Each row was made from one walk, in order. Every step used is in the known rows, and no mark comes twice. Write each row's walk.
Known rows:
n, h, m: [ 0 -8 -2  1  1  9 -4 -5 -6 19 -3  1 -5  0 -1  3 -9 -6 -3 -4  3 -2  1 -3
 -1 -6  0  0  6  1 -2  5  5 -3]
m, w: [  1 -15   2  -2  -6  -2   0   0   2  -3   0  -2  -2  -3   1  -2  -1   5
  -2 -12  -1   0   0  -5  -1  -3 -12  -3   0  -1  -1  -3   3   3]
n, v: [ -2  -4  -1   2  -4   4  -1  -2  -2  25   1   2   4   0   0   2   3  -5
  -1   2   0   6   1   0   2   3   0  -1 -11  10   0   7  -4  -3]
k, m, w: [  0 -15   3  -2  -8  -2   1  -4   0  -8   3  -2   1  -3  -1  -2   5  26
  -1 -16  -4   0  -3  -5  -5  -4 -16  -3   5   0  -2  -2  -2   1]
f, a, z, n: [  0   5  -3   6  -9 -19   3   5   6  -5  -3   2   3  15 -12  -3  11   2
   2   1   2   0   3   0  -2  11   8  -3  -9   2  -1  -1   8  -9]
p, s, m, h, v, n, z: [  2 -34   7  -1  -6  10  -8  -2   5  31   0  -7  -1  -6   2  -3  -5   2
  -7 -19   2 -13  -3   4   2 -21   5 -15   3   6   1  -1   7  -1]
h, n: [  1  -6  -1   0   2   5  -1   3   9 -10  -2   4  -2   2   0   0   4  -2
  -1  -1  -3 -19   1   1  -2  -6  -2   3   2  -7   0   2   5   5]
w, m, h, v, n, z, a: [ -4 -22   2   5  -2   7  10   3  -3  34  -1 -10  -1   7   7   3  -3   9
  -9 -22  -4  -4  -3  -1  12 -23   2 -14 -24   5  -4   3  21   3]
h, v, n, z, a: [ -1  -3   1   6  -5   3   5   4  -4  30  -2  -6  -2  10   1   1  -3  -9
  -3  -4  -5  -5   3   1  10 -24   6 -13 -27   6  -2   2  12   5]
w, m, k, g: [ -2  11  12   0  -9   2   5  -1  -9   2   3  -8   6  -3  10   0   3  18
  -3 -20   4  -2  -5  -6  -1   4  -9   2  -1  -3  -4  -2   9   0]
v, h: [  0  -2   7   0   0  -2  -3  -6  -2   3   1  -3   3   0  -5   3   2  -3
  -2   2  -1   0   0   4   3 -11  -2   2   0  -3   0  -1  -2  -1]
w, m, h, n: [ -2 -25   0  -1   4   8   5   2  10  -6  -2   0  -1  -2   5   3   5  17
  -8 -19  -2 -18  -4  -1   0  -5  -7   2   4  -7  -3   3  15   4]
a, z, n, v, h, m: [ -1  -9  11   5   0   9  -8  -1   1  19   1  -2   8  16 -15   3   2  -1
  -3   2   1 -13   0   2   2   1  -2  -2 -12   3  -2  10   6 -14]
f, a, z, n, v: [ -2   0  -4   8 -13 -15   2   3   4  19  -2   4   7  14 -12  -1  15  -3
   1   3   1   6   4   0   0  15   8  -3 -20  13  -1   6   4 -12]
v, n, h, m: [  0 -10  -1   1  -1   6  -8  -5  -3  10  -4  -2  -2   1  -3   3  -7  -1
  -7  -2   1  -8   2   6   0 -21   2  -6  -2   3  -3   4   7   0]
m, k: [  1  14   5  -1  -7   3   0   0  -4   0   0  -4   1  -2   4  -2   2   7
   0 -11   0   5   0  -5  -1   1  -6  -1   2   1  -2  -4   0   1]
h, m, e, y: [  0  12   1   0   4   8  -5   4   4   1   1  -8  12  -3   5  -6  -8   1
   3 -15   1 -20  -4 -11  -2 -13 -13   6   7  -7  -1  -1   9   2]
z, n, v: [ -1  -4  -3   5  -4   5   0   2   1  14   0   4   6  14   0   0   3  -5
  -4   2   1   8   2  -3   1   3   2  -1 -17  13   1   9   5 -13]
y, e: [  3  -5   3   0   0   2  -3   4   1   4  -2  -1   4   2  -6  -4   1   0
  -2   2   1  -2   3   0   2  -3 -18   0  20   2  -2  -2  -1   7]
k, m, e, y: [ -1  17  -2   0  -2  -1   3   0  -3  -5   4  -7  17  -6   2  -6   3  19
   5 -15  -3  -4  -5  -9  -3  -8 -13   7   9   1  -1  -1   1  -1]
p, s, m, e: [  2  -3   5  -1   2   8 -13   4   3  -7  -1  -4   4  -3   5 -14  -4   5
  -8 -14   8  -4  -4  -7  -1  -4  -8  -5  25   3   3  -2   2  -2]
s, m: [ 1 -4  1 -1  5  6 -5 -3  3 -3  3  0 -1  0  8 -3 -3  1 -4 -4  9 -3 -3  0
 -2  4 -4 -2 -3  2  5  3  1 -4]
m, h: [  0 -14  -1  -1  -1   0   1  -1   2   5  -1  -1   0  -1   1   2  -2   3
  -3 -14  -2   4  -2   0   1  -5   0  -1   5  -2  -2  -4   2   0]
n, z, a, f: [  1  18   0   6  -1  -4  12   6 -19  10  -4  -1  -5  10  -5   0  -4  -8
  -1  -3   0  -6  -1   2   7  -3  10  -4 -16  13  -1   2  12   1]
n, z: [ 2  3  4  2 -6 -1  5 -2 -3 13 -2 -2 -4  1  1  0 -1 -2  0 -6  0  9  0  2
  0 -4  4 -2 -9 10 -2  3  7 -2]
v, h, m: [  0  -8  10  -1   4   6  -9  -5   4   1   1  -5   1   2  -5   2  -3  -1
  -3  -2   0 -18  -1   1   0 -16  -7   1   1 -10  -1   1   1  -1]
v, n: [  0  -2   0  -1  -2  -3  -3  -1   3  -9  -1  -3   3   2  -2   1   2   4
  -4   2  -2  -5   1   8   1 -15   1  -6  -7   1  -1  -1   2   3]
p, s, m, h, v, n: [  0 -37   2  -3   1  12 -12   0   8  17   2  -5   3  -7   2  -3  -4   4
  -7 -14   2 -22  -2   2   2 -17   1 -13  13  -5   3  -4   0   1]
f, a, z, n, h, m, e: [  0   7  -1   9  -9 -10  -5   5   1  15  -9  -2   1  14 -12  -7   1  -1
  -7 -13   4  -2   2  -7  -3  -4  -2  -3   3   3  -5   0  16 -12]
v, n, h, m, s: [  0 -23  -2  -1  -1  -8  -8  -5   5   6  -7  -2   2   0  -1   3  -5   5
  -9 -13  -3  -5   1   4   0 -20  -2  -7   2   4  -3   0  12   4]
z, n, v, h, m, s, p: [  1 -18   7   1   2   1  -7   1  15  13   0  -1   8  18  -1  -3  -1  -5
 -13 -12   5  -8  -3  -5  -1  -6  -6  -2 -12   6   5   8   5 -11]
p, s, m, h, n: [  3 -32   1  -3   4  14  -7   1  13 -12  -2   3  -1  -2   4  -5   0   2
  -7 -18   3 -19  -3  -1  -3  -4   1  -2  26  -5   3   0   6   2]
k, m, h, v, n, z, a: [ -2 -17   0   5  -7   5   9   0  -5  30   0  -8   1   8   0   3   1  13
  -4 -21 -10  -1  -2   1   6 -28   1 -14 -18   4  -4   0   9   3]
f, a: [ -1   2  -5   2  -9 -17   2   0   7   2  -2   1   1   0  -1  -1   9  -4
   1  -1   0   1   2  -1  -2  -3   3   0  -7  -1   1  -2  -1   1]
w, m: [-2 -5  2  0  3  2  3  0 -1 -2  2 -3  1 -3  5  0  2 17 -3 -4  3 -4 -3 -1
  1  6 -5  0 -3  1 -1  5  8 -1]
a, f: [  0  11   0   0   2  -4   1   4 -11   1  -1   1  -1  -4  -9   1   0   1
   0   4   2 -23  -2   4   0   2   2   0  -2   2   1  -3   0  -1]
v, n, z: [  1   0   4   1  -8  -4   0  -3   0   5  -3  -5  -1   2  -1   1   0   2
  -4  -4  -3   5   1  10   1 -19   5  -8 -17  11  -3   2  10   1]
f, a, z, n, h: [ -1   1  -7   8 -12 -18   5   0  -5  14  -6   4   0  12 -14   0   7  -6
   0   0   4  15   5   0  -1  11  13  -1  -4  11  -2   2   9 -13]
m, e: [  0  10   3   1  -1   0  -4   5   1   1  -2  -5   3   0   2  -6  -1   3
  -5 -10  -1   1  -2  -5   1  -9 -10  -1   5  -1  -2  -4   3   0]

Which walk is each row?
[ -2  -1  11   2   0  10 -13  -2   3  28  -1  -7   8   1  -3  -2  -1  -3
  -9 -10  -1 -11  -2  -4   2 -22 -17  -1  -4  -1  -2   5   1  -3] -> n, v, h, m, e
[  1  -1  -3   6  -4  -1   3   0 -12  12  -5   3   0  11 -13   1  -2  -2
  -1   2   4  14   3   1   1  14  10  -1   3  11  -3   5   9 -13] -> a, z, n, h
[  3 -28   6  -3  -3   6  -8  -1   4 -10   2  -2   0  -5   5  -9  -4   7
  -5 -16   7  -5  -2  -6  -3   2  -9  -7  20   3   3  -1   2   1] -> p, s, m, w
[  0 -12   0  -1  -2 -15   2  -3   5  -9  -1  -1   7  -2   0  -1   8  27
  -1 -14  -8   1  -3  -2  -5   1  -9  -1   8   2  -1  -2   1   2] -> k, m, s
[ -1  -6   0   5  -3  -1   8   7 -13  36  -4  -6  -3   5  -6   4  -5  -6
  -5 -13  -5 -23  -2   5  11 -26   9 -14 -23   6  -3  -4  13   5] -> m, h, v, n, z, a, f
[  3   1   9  -2  -5  12  -8  -1  -1  -7   2  -3   3  -4   7  -9  -2   8
  -3 -14   8   1  -2  -8  -3   6  -3  -5  21   4   2  -2  -1  -1] -> p, s, m, k
[ -3  -2   3   8 -13 -18  -1  -2   2  22  -1   1   9  14 -17   1  16  -6
  -1   5   1   6   4   3   2   4   6  -1 -20  10  -1   6   2 -13] -> f, a, z, n, v, h
[ -2 -10  -4   3  -3   6   0  -2 -11  49  -1   1  -4  -7  -2   4  -5 -12
   0   1   1  -1   3  -4   3  -4   3  -2   0   2   0   2  -2  -3] -> n, h, v
[  2 -19   4  -3  -1   3  -6  -4   5  -7   3  -2  -2  -3   9  -5  -5   6
  -6 -16   8  -2  -3  -4  -3   1 -15  -5  -2   2   4   0   4  -1] -> s, m, w
[ -1 -18   0   5   1   8  16   4   2   4  -5  -2  -6  11   9   1   0   8
  -9 -27  -3  -1  -3  -4   7  -9   1  -2 -10   4  -4   7  27   5] -> w, m, h, n, z, a
[  0 -18   9  -1   3   1  -7  -2  12  23   2  -3   5   5  -1  -2  -1  -6
 -10 -12   3  -9  -4  -2  -1  -6  -9  -2  -5   3   4   6  -4  -1] -> n, v, h, m, s, p
[ -1  -2   1   6  -4   2   0   4  -3  18   0   3   7  14 -11   0   5   1
   0   4   1   6   2   1   2  17   4  -3 -13  13  -2   9   5 -12] -> a, z, n, v
[ -2   6   4   1   2   2  -1   4   1   0  -1  -8   4  -3   6  -6   1  20
  -8 -14   2  -4  -5  -6   2  -4 -15  -1   3   1  -3   1  11  -2] -> w, m, e
[ -1 -11   7   4   0  11  -9  -3   4  16   0  -1   7  16  -4   3   0  -6
  -7   0   1 -10   1  -2   1 -13  -5   0 -16   3   0  10   6 -13] -> z, n, v, h, m
[  0 -37   0  -1   0  18  -7   0  11  13  -1   5   3  -2   4  -3   3  -4
  -8 -17   3 -12  -2  -1  -1  -1   0  -2  15   5   4   7   3   0] -> p, s, m, h, n, v
[  3 -12   3  -3   6  -1  -3   5  15  -4   0  -2  -1   5   4  -7  -6   3
  -8 -16   4 -15  -5  -5  -5   1  -6  -3   6  -3   4  -1   2   2] -> h, m, s, p
[  0  -7   5   2  -8   1  -2   0   0  34  -1  -7  -2  -2  -2   2  -1  -3
  -2  -2  -4 -12   1   6   3 -22   3 -11 -21   5  -2   1   6   1] -> h, v, n, z
[ -2 -24  -2   1  -2   9   1   0   9  21  -2   5   1   0   1   4   6  -5
  -5 -13  -5  -8   0   0   1  -7  -3   1  -4   2  -1   6   3   3] -> m, h, n, v
[ -1  -1  10   5  -1  12 -13   2   5  17  -2  -6  10  15  -3  -4  -1  -2
 -12 -10   0 -10  -1  -7   2 -22 -15  -1 -11   2  -2   6   9 -13] -> z, n, v, h, m, e
[  1   2   2   4  -1  -1   0   5  -2  -8  -2   1   3  14 -11  -2   2   5
   1   2   1  -1   1   1   0  14   5  -2  -2   3  -2   2   9 -10] -> a, z, n
[ -1 -21   0   0   0   6   0   3   2  35   1  -2  -1  -6   1   4  -3  -2
  -1 -12  -3 -12  -2  -4   3  -8  -2  -3   1  -8  -1  -5  -1   0] -> m, h, v
[  0  16  10   0 -12  -1   1   0 -10   3   1  -5   5   0   5  -1   1   1
   0 -16   2   2  -2  -5  -2  -1  -4   3   2  -4  -3  -7   2   2] -> m, k, g
[  0 -19  -2  -1   0   6   3  -1   8 -10  -1   2   0   0  -1   3   9  20
  -3 -19  -8 -15  -4   0  -5 -10  -7   2  11  -9  -2   0   2   3] -> k, m, h, n
[  0  -3  -4   7  -8 -10  -1   1  -1  14  -6   3  -2  15 -13   0   3  -4
  -1  -3   5  -3   4  -3  -4   6   9  -2  -4   4  -3   3  12 -13] -> f, a, z, n, h, m
[ -3 -21   0   0  -2   7   1   0   0  29   4  -3   2  -7  -2   4   4  18
   1 -15  -6 -13  -4  -5  -2  -8  -7  -4   5  -8  -1  -3  -6  -1] -> k, m, h, v
[ -2  10   7  -1  -5   6   3  -1  -4  -1   2  -7   2  -5   8  -1   3  23
  -4 -15   3   1  -3  -7   1   7 -11  -1  -1   2  -3   1   9   0] -> w, m, k
[ -2  -9   1   0  -1   3  -6   2   3  19   1  -5   2  -3  -3   2   1   0
  -1   4  -4 -21   2   4   3 -18  -1  -9 -12  -5   0  -2  -1   3] -> h, v, n
[  0 -23   7   2   0  -3  -9  -3  12  13  -3  -1  11  15  -2   2   2   1
  -9 -10  -4  -8   0  -4   1 -12  -9  -1 -12   4   0   7  12  -9] -> z, n, v, h, m, s
[ -1  -7   0   5   3   4  17   8  -9   4  -6  -1  -7   8   1   3   1   9
  -8 -22  -2 -24  -5   1   7  -8   3  -2 -12   6  -3   5  27   4] -> w, m, h, n, z, a, f
[  0   4   4   0  -8  10  -7  -6  -6  10  -4  -6  -1  -1   0   2  -5   5
  -7 -13   1  -2   2   0  -1 -20  -4  -6   1   3  -5  -1   7   1] -> v, n, h, m, k
[  2  -6   0  -2   2  -9   2   4  10  -3   0   0   0   2   4  -6  -2   1
  -7 -11   4   2  -4  -2  -2   7  -2  -2   5   3   4  -3  -2   2] -> m, s, p
